What can hang from each mark:
H: G S X
Y: D G
X: H
J: G R S
S: J Y
D: T Y
G: H J Y

Every row comes from one small tree of marks. The marks that hang from a mark follow it in brackets, in alphabetical order. Every link used is in the known rows. Which tree was each row made from?
Known rows:
H(S): [  2  -4  -4 -16  -1  13  -1  -5  25  -1  10  19  -4 -15   4  -6  -8   0
   7   0 -11 -18  -2  -3  16]
D(Y(G)): [  1  -9  -3  -4  -5   3 -17   4  21 -10   2   0  -2 -26   2  -2   2   5
   1   2 -12 -19  -5  -1  15]
Y(D G(H(X))): [-20  -2   1  15   3   5 -15   2  36 -12  -4   8  -5 -22 -13  -4  -1   0
  -1 -20 -17 -19  -7   1  13]
J(G R): [  6   4   7   8  -3  -1 -10   2  13  -7  -7   3   1   3  -4   1  -7  14
  10   0 -19 -12  -8  -3  15]
H(S(Y(D G))): [ -4  -3  -2 -10   2  12 -10  -4  30  -5   5  10  -5 -27  -2   2  -2  -6
   2  -4  -1 -23  -9  -1  15]
G(H(S(Y)) J(R)): [ -7  -8  -5  11  -3   1  -7  -7  29  -3   1 -14  -6   9  -4  -6 -25   6
  15  -7 -11 -13 -13   0   7]
J(G): [  0  -3   5  -5   0  -4  -4   2  25  -7  -3  11   3  -6  -3  -1   1  11
   8  -1 -20 -14  -7  -6  15]
J(G(H)): [ -8  -4   6   2   0  -8 -12   2  36 -12  -4   3   3  -1  -9  -3  -2  16
  11  -6 -24 -15  -8  -7  12]
S(J(R)): [  8  -6  -9   8  -9  10 -11   5   4  -2 -11   9  -3  -2   7   2  -4   6
  15  -5 -22 -17 -17  10  12]
Y(D(T) G(J)): [-16  -5  -7   4  -6   7  -6  -2  20   2   2   8  -4 -20   5  -8   0  -6
   5 -17  -7 -20  -1   5  15]
H(G(Y) S): [ -2   1   2  -1  -2   0   8  -2  33 -14  21   4  -1 -18  -5 -17  -8  -3
  -5   0 -13 -18   0 -17  14]
Y(G(H)): [-15  -6   0   1  -1   5 -28   2  32 -11   1   6   0 -17  -6  -4  -4   3
   3 -10 -22 -19  -2   6  10]
G(Y): [ -6  -9  -1   3  -3   1 -10   1  28 -19   2   6   9 -23  -2  -6  -2   0
   7  -1 -20 -16  -3  -7   8]
S(J(G(Y))): [  3  -9  -4   4  -7  -7  -7   9  24 -10  -8   4   5  -9  -1   3   8   8
  13  -5 -28 -19 -20   1  10]
X(H(G S)): [  1  -4   3  -3   1   2   4  -8  37 -14   8  19  -1 -15  -6 -20 -13   3
   2  -7 -19 -22  -2 -12  13]
H(G(Y(D)) S X): [ -7   4   4  15   1  -4  24   1  38 -17  17   3  -6 -20 -14 -22  -7  -2
 -13  -7 -13 -16  -8 -23  15]
S(Y(G(H(X) J))): [-15 -12  -1  11  -2  -7 -13   2  36 -12  -4 -11  -2 -12  -8  -5  -8   5
  -1  -7 -16 -15 -18   1   6]
G(J(R S)): [  5  -4  -4  22  -4  14  -7  -6   7   1  -5  -1  -3   8   5  -7 -16  -2
  12  -1 -15 -13  -5   5  14]
G(J Y): [ -8 -16  -7   8  -4  -4   1  -2  27  -9   2   0   6 -10   0  -9 -11  -3
  11  -3 -20 -13  -5  -5   6]
D(T Y(G(J(R)))): [ -2  -7  -8   4 -16  -1 -12   4  13  -4   6 -16  -3 -16  11 -14  -2   8
   5  -2  -7 -17  -7  -1  14]
Y(D(T) G(H)): [-22  -1  -2   6  -5   7 -23   1  33 -11   2   5  -2 -25  -2  -8   4   2
   5 -20 -11 -23  -2   2  14]
Y(D(T) G): [-13   0  -3   0  -5  11 -15   1  22  -5   3  13  -2 -30   4  -6   7  -3
   2 -15  -7 -23   0   3  17]
D(T Y(G)): [ -3  -6  -5  -5 -15   0 -16   6  20 -10   9  -8   0 -30  10 -13   8   9
   1  -1  -8 -20  -5  -4  16]
S(Y): [ -1 -10   0  -3  -2   2 -11  -1  25 -14  -4   4   2 -18   1   0  -1   6
   5   3  -9 -16 -12  -3  10]
D(T): [ -5  -4  -4  -8 -12   4  -6   0  18  -8   6   9   2 -17  12 -14   2   9
   7  -4 -12 -16  -3  -5  15]
X(H(G(J) S(Y))): [ -2 -10   0   2   1  -5   9 -10  40 -12   5   7  -2  -9  -6 -19 -17   2
   3  -6 -14 -21  -9 -12   9]

Write each row's tree:
[  9   8  11  30   2   8 -19  -1  17 -15 -14 -11  -2  -2  -8   6   0   7
   9   0  -7 -19 -16  -2  19] => J(G R S(Y(D)))
[ -9  -3   6   2   0 -10 -10   2  46 -18   5  -5   6  -9 -12  -5  -4  10
  10  -5 -23 -18  -9 -12  10] => J(G(H(S) Y))
[  0  -5  -6  16  -5   9 -22   5  13  -8 -17  -2  -5 -17   0  11   3   0
   8 -10 -10 -24 -25  14  11] => S(J(R) Y(D G))
[-16 -12  -4  17  -2  -8   5  -1  34  -6  -3  -2  -4   6  -6 -14 -17  10
   7 -12 -25  -8 -13  -4   6] => G(H(X) J)
[-11 -11  -8   3 -15  -7 -15   4  27  -9   8 -19  -2 -18   7 -16   0  10
   5  -7 -11 -18  -7  -3  12] => D(T Y(G(H J)))
[  1   3   8  16  -1   3 -13   0  28 -16  -6  -7   2 -13  -3   0  11   7
   6  -2  -6 -22 -14  -7  19] => J(G S(Y(D(T))))
[ -7 -14  -6   4  -5  -3 -17   2  29  -7   1 -11  -3 -14  -2  -5  -5   6
   6  -4 -15 -17  -7   0  10] => D(Y(G(H J)))
[  2 -10  -6   6  -6   2 -14   2  14  -3  -1  -8  -4 -14   3  -4  -8   3
   5   1 -11 -15  -7   2  13] => D(Y(G(J(R))))
[ -9  -6   2  26  -5 -17  24   3  31 -15   9  -6  -1  -5 -11 -25 -11   3
 -11  -5 -24  -9 -10 -19   9] => H(G(J Y) X)
[-24  -6  -6  10  -6   3 -14  -1  31  -3   2  -1  -4 -15  -1 -10  -3  -1
   7 -22 -11 -21  -3   4  12] => Y(D(T) G(H J))
[ -7  -7  -6  11  -6   1 -17   3  36 -18   3  -9   3 -11  -5  -5 -10   4
  16  -9 -23 -21 -15  -1   6] => G(H(S(J(R))) Y)
[  0 -10   1  -8   2   4  -7  -8  39 -15  -1  16   1 -21  -2  -8 -10   4
  11  -5 -14 -23 -11  -6   9] => X(H(S(Y)))
[  4  -7  -7  16  -5   7 -12   3  11  -9 -19   0  -5 -11   2  10   1   3
  14  -7  -8 -20 -26   8  11] => S(J(R) Y(D))
[ -8  -1   6  21  -4 -12  16   6  32 -23   9  -1   1 -15 -12 -23  -4   6
 -14  -3 -24 -11  -8 -21  11] => H(G(Y) X)
[  9   1  -4   5  -7   2   4   1  18  -7   7  -4  -8  -4  -1  -7  -8   3
  -1   0 -10 -20 -19  -5  14] => H(G S(J(R) Y))
[ -9 -13  -5  11  -5  -6 -10   5  31  -8   1 -13  -5 -14  -5  -9  -7   8
   1  -5 -17 -15 -11  -3  10] => D(Y(G(H(X) J)))
[ -8  -2   4  14   0  -3   5   0  29 -21   7   6   2 -20  -9 -14  -1  -2
  -3  -6 -14 -17   2 -16  13] => H(G(Y(D)))
[  0   5   6   8  -2  -1 -14   0  27  -8  -1  -5  -2   7  -9  -3 -14  15
  13  -5 -19 -14  -9  -5  14] => J(G(H(S)) R)
[-11  -4  -4   3  -4   4 -15   6  35  -6   4   4  -6 -15  -6  -6  -4   3
   0 -13 -25 -21 -16   5  10] => Y(G(H(S(J) X)))
[-17  -6   3  13   2  -1 -17   2  38 -18  -7  -3  -3 -24 -12   0   1   3
  -2 -12 -10 -20 -16  -1  10] => S(Y(D G(H(X))))
[  6   0   9  13   1   2 -16   1  28 -16  -7  -5   4  -8  -5   3   6   8
   5   4 -14 -20 -15  -5  17] => J(G S(Y))
[  4  -7  -6  11  -9   5 -25   8  12  -8 -13  -6  -2 -12   2   8   1   4
   6  -4 -16 -22 -26  14   9] => S(J(R) Y(G))
[  9   7  10  31  -3   4 -20   2  19 -20  -6 -12   6  -2  -8  -2  -4   6
   9   2 -21 -17 -10  -5  15] => J(G(Y) R S)
[ -9   0   2  13  -6  -5   6   0  29 -21  10   2   2 -22  -4 -19   1   0
  -3  -7 -12 -18   1 -18  14] => H(G(Y(D(T))))
[ -7 -12  -3   0  -2  -1 -14  -1  26  -7  -3  -2   1 -16  -1   0  -4   0
   1  -2 -11 -17 -12   4   8] => S(Y(G(J)))
[ -2   3   8  14  -2  -5 -18   2  24 -12  -8  -6   1   8 -10  -1 -11  18
  13  -5 -23 -12  -9  -4  12] => J(G(H) R)
[  2  -6   0  17  -7  -9 -19   8  23 -14 -18 -15   0   4  -6   8  -1  18
  15  -5 -20 -18 -32   4   8] => S(J(G(H) R) Y)
[ -8  -1   5   6  -3  -9  -3   3  32 -17   0   2   7 -18  -5  -5   7   8
   9  -7 -15 -18  -7 -12  14] => J(G(Y(D(T))))
[-11  -4   0   2  -4   5 -17   1  27 -13  -1   1   0 -31   1  -1   7   1
   0  -8  -2 -23 -10   0  13] => S(Y(D(T) G))
